Each row was made from one path, in order. Every step used is in the known rows, and no mark comes twice. Write each row's path.
Known rows
fumopeg gesa kobaz vupevel mobe mori: [-15  32   6 -30   2 -21 -47 -28  15 -21 -35 -44 -58  -3 -29 -36 -46 -13
 -15  43  34  15  24 -24   1 -19  51]
vupevel mobe: [ 12   3  -2  10 -10 -35 -17  23   4 -10 -11  -4   2 -31  27   9 -12  21
  19  -1   0  14  -2 -20  35   2   3]
gesa kobaz vupevel mobe: [-24  26  -1 -24  -6  -8 -20 -26  -9  -9 -39  -6 -28  -9   3 -33 -25 -22
   0  27  -3  21 -10 -39  -7 -33  36]
mori mobe vupevel: [ 18 -13  11 -24  -9 -20 -13 -11  32   9  13  14  30 -76  10  36 -39  16
   5  20  -4  35 -10  -6  15   3  38]
bokud kobaz vupevel: [ 31   8  -1   6  43 -27   5  36  17 -12 -44  29 -45   5  12  51   7  17
   4  23   2  20  17  24  -7  -8  20]
kobaz vupevel: [ 34   6  -5   1  10 -28   3  16  -8  -8 -38  68  -5 -21  25  20  -5  -1
  16  24 -12  32  -5   6 -10 -10  13]
kobaz vupevel mobe: [  9   9   8  -7  -6 -28 -26 -14  -2 -14 -29   9  -6  -1  17  -3 -12   4
  19  25  11  31   8 -19  19  -2  21]
mobe mori: [ 27  -3 -16  -9   6 -29 -15  44  -8  -1 -31  17   0 -41  10  27 -34  22
  -4  16  -3  11  14  31  11  21  20]
tugi mobe gesa: [ 21 -15   6  14 -58 -13  -6 -11  28  30 -63   5  53 -48  30   6  -8  28
 -10  10 -52   8  23  33  22  30 -25]
bokud kobaz: [ 37   4  -8  25  33 -35  11  69  19  -1 -25  10 -42 -23  21  67   7  32
   6  -3  -9   9   7  17  15  -5   7]
ravetav kobaz vupevel: [ 11   8  -4 -16  14   1   1  10 -26  -9 -42  54 -30 -24  16  41   4 -31
  14   9 -50   7 -15   4 -33 -41 -13]
penu fumopeg gesa kobaz ravetav: [  14   66  -23   14    5  -37   35   51   43    4   -1   -9 -104   -9
   18   32    5   16   30   14   -5  -45   -7  -70  -38  -64  -17]
bokud kobaz gesa mobe mori: [ 22  -1 -19 -14  24 -18 -47  47   8  -6 -32 -93 -24  24  -6  31 -11  62
 -17  15  -6  -3  68  13  42  37  41]
fumopeg gesa: [ 56  19 -10  37  12 -47   0  53  24   3   0  24 -25 -43   8  52  -3  20
  22  14 -17   8  -1 -10  26  -9 -19]
penu fumopeg gesa mobe mori: [ -4  30 -21   6 -40 -31 -50  63  14 -48  -3 -51 -10 -10   5  14 -20  36
  25  34  18  19  60 -25  27   2  27]
tugi mobe mori: [  8  -7  -4 -28 -25 -25 -46  16   6 -11 -57  -9  22 -57  20   9 -40  39
 -32  36 -17   3  30  36   4  24  19]
kobaz ravetav: [ 51  10 -30  -2  28 -48  38  37  29  10  -6  48 -30 -22  40  24  -5  30
   7   7 -20 -18 -16 -14  -1 -19 -32]
fumopeg gesa kobaz ravetav: [ 41  44 -34   5  28 -44  33  32  48  21   3   9 -81 -31   7  10 -16   7
  -2  17 -25 -39 -21 -54 -12 -59 -23]
penu fumopeg: [ 12  25  -6  31 -21 -27  13  70  -7 -14 -18  20 -34 -24  37  58  15  18
  42   0  -6   9   4 -20  -5  -9   5]
bokud kobaz gesa fumopeg penu: [ 49  21 -21  57  50  -2  29  72   0  44 -23 -61 -74  33  17  98  34  60
  38 -39   6 -42  40  13   5  13 -22]
penu fumopeg gesa mobe: [  3  42 -22  34 -44 -36 -23  67  20 -35   9 -31  -6 -16  20  31   3  25
  48  19  -6  20  36 -50  34 -18   0]
bokud kobaz gesa: [ 59   9   3  32  45 -24  10  54  17  23 -25 -34 -60   8   8  83  26  49
   3  -9 -21 -25  22  -2  22  17  10]
gesa kobaz ravetav: [ 20  30 -39 -16  17 -29  31  22  17  20 -14  26 -56 -29  23   8 -23   8
  -9   9 -32 -32 -27 -39 -27 -53 -17]
vupevel mobe gesa: [ 16 -15   3  17 -39 -12   0  -6  21  26 -28 -14  27 -16  17  -8  -4  18
  18 -17 -10  28  13  -2  50  29 -14]
gesa mobe vupevel: [ 15 -12 -21 -23 -25 -18 -18  17  17 -17   0   6  77 -57  31  46 -33  21
  27   4 -32  29   2 -10  12 -19  23]
fumopeg penu: [ 50  -9 -13  51   6 -32  24  61   1  20  -4  33  -3 -42  31  41 -13  34
  26  -4 -24   2   1 -10  17 -17 -23]
fumopeg gesa mobe mori: [ 17   8 -32  -5 -18 -39 -57  47  16 -30  -1 -30  20 -30  -1   6 -43  34
   0  29   0  21  45  -2  45   8  17]
tugi fumopeg gesa mobe mori: [  0  20 -39 -14 -36 -21 -50  66  15 -14 -17 -53 -12 -28  13  18 -47  37
  15  28  24  25  48   6  69  36  20]

Write each row's path
[ 17  11 -29  25 -21  13  13  25  -9  43 -46  17  13 -11  30  39  17   8
  32 -45 -17  10  17  44   9  23 -45] -> mobe gesa fumopeg
[  2  -3  -2 -21  -3 -29 -37  19   1 -15 -20 -26  -4 -29   7 -12 -34  29
  -4  10  25  17  26   6  31  25  34] -> vupevel mobe mori
[  5   7 -10  -4 -28   9  16 -24   4  37 -60  37  -7 -12   1 -12  -7 -20
  -3  14 -49  25  -1  14 -13 -20  -2] -> mobe gesa kobaz vupevel
[  8  -8 -20  40 -50  11  12   3  14  54 -56 -19  44 -27  40  22   0  37
  20 -19 -27  -9  45  44   5  21 -56] -> tugi mobe gesa fumopeg penu
[ 24  43   1  52 -14 -37   5  71  20 -16  -1   2 -50 -29  15  67  22  21
  53  10   1   3  17 -32   5 -14  -5] -> penu fumopeg gesa
[-13   0 -17  -6 -37  10 -11 -28  18  54 -23 -12  -2 -51 -11 -44 -32  -4
 -27  20 -35  30   3 -12  30   6   2] -> mori mobe gesa kobaz
[ 35 -13  -9 -17 -18  -5 -24   3   6   6   0 -36  55 -35  18  70 -16  33
  24   0 -37  -1  15 -30  21   4  27] -> kobaz gesa mobe vupevel
[ 24   5 -25  41 -18 -16  30  79   1  37 -17  17 -31 -39  47  58 -17  48
  46  -7  -1   4   4   5  39  13 -16] -> tugi fumopeg penu
[ -1  -3  10 -34   4 -23 -42 -20  -7 -29 -33  -3  -3   6   0 -22 -36   4
 -10  35  32  31  31   9  10  23  48] -> kobaz vupevel mobe mori
[ 30  10 -24   2 -19  -8 -35  31 -17  10 -11 -44  24  -8  14  17  -2  41
  10   4 -47   6  22 -33  51  12   5] -> kobaz gesa mobe
[ 24  39 -17  22   4 -28   2  41  18  12 -13   6 -50 -59  -2  19 -17  -2
   6   8 -31  -6 -16 -32  -1 -44  -9] -> fumopeg gesa kobaz
[  3  -6 -28  39 -28  20   3   2  15  66  -5 -21   4 -15  15   5 -11  30
  31 -20   7  24  42  16  38  30 -35] -> mori mobe gesa fumopeg penu
[-28  63  12   7 -24 -16 -18   1  19 -24 -15 -44 -82   4  -6  -7   2 -18
  37  27  21   9  19 -66 -17 -46  32] -> penu fumopeg gesa kobaz vupevel mobe
[ -8  11 -30   8 -34  18 -16  -9   8  54 -26 -17   8 -22  11  -1  -4  11
  16 -14   6  32  27  28  35  42 -24] -> mori mobe gesa fumopeg
[-11   7  -5   3 -43   5   0 -23  13  39 -46 -30  -2 -29   6 -30 -16  -3
   0 -14 -31  13  -4 -19  23  -6  -5] -> vupevel mobe gesa kobaz
[  3  15 -22 -13 -18  -8  28 -37  42  46 -24 -25 -27  -6  14 -46 -14  10
  -4  -5 -15 -20  -6 -40  13 -17 -29] -> vupevel mobe gesa kobaz ravetav
[ 18  40  -9   4   9 -22  -3  12  12   3 -34  27 -56 -30 -11  14 -17 -21
   4  28 -25  11  -9 -27 -21 -49   8] -> fumopeg gesa kobaz vupevel
[  4 -10 -40 -28 -22 -22 -54  44  -6 -27 -22 -16  42 -28  16  -6 -47  31
 -10  25  -9  31  31   6  36  15  26] -> gesa mobe mori
[ 10   8  15  -1  31 -31 -14   6  28 -23 -29 -18 -40  16   8  17   3  20
  10  16  30  27  21  -3  15   0  36] -> bokud kobaz vupevel mobe
[ 24  14 -34  -5  -2 -10  53  -7  38  58 -36  20 -31 -20  19 -15 -10  10
  -9  -1 -45 -21 -11 -12 -11 -30 -42] -> mobe gesa kobaz ravetav
[ -2  -9  13  -9 -24  18  -4 -47   2  13 -39  -2  -4   1   9 -12  14 -27
  24  -3 -38  26  12   7   1  -9 -23] -> ravetav kobaz vupevel mobe gesa
[-10   6 -19   7 -53  11 -12 -10   9  36 -69 -14  40 -26  39  19   7  22
   8 -19 -29   2  38  50   1  33 -41] -> tugi mobe gesa fumopeg
[ 19 -10  -6 -34 -11  19 -23   1 -15   3  -8 -47  32 -35  18  77  -2  10
  33 -18 -79 -23   0 -26  -6 -27   5] -> ravetav kobaz gesa mobe vupevel
[ -7   9 -16  19 -38  12  -4  -4  -3  31 -38 -31   9   4  28   9  12   8
  39 -46  15  14  30  18  33  30 -30] -> vupevel mobe gesa fumopeg
[ 33   2 -10  -7 -16 -37 -16  19  41 -17  17  -9  53 -62  10  55 -30  24
  32  11 -16  21  10 -27  22 -24  16] -> fumopeg gesa mobe vupevel
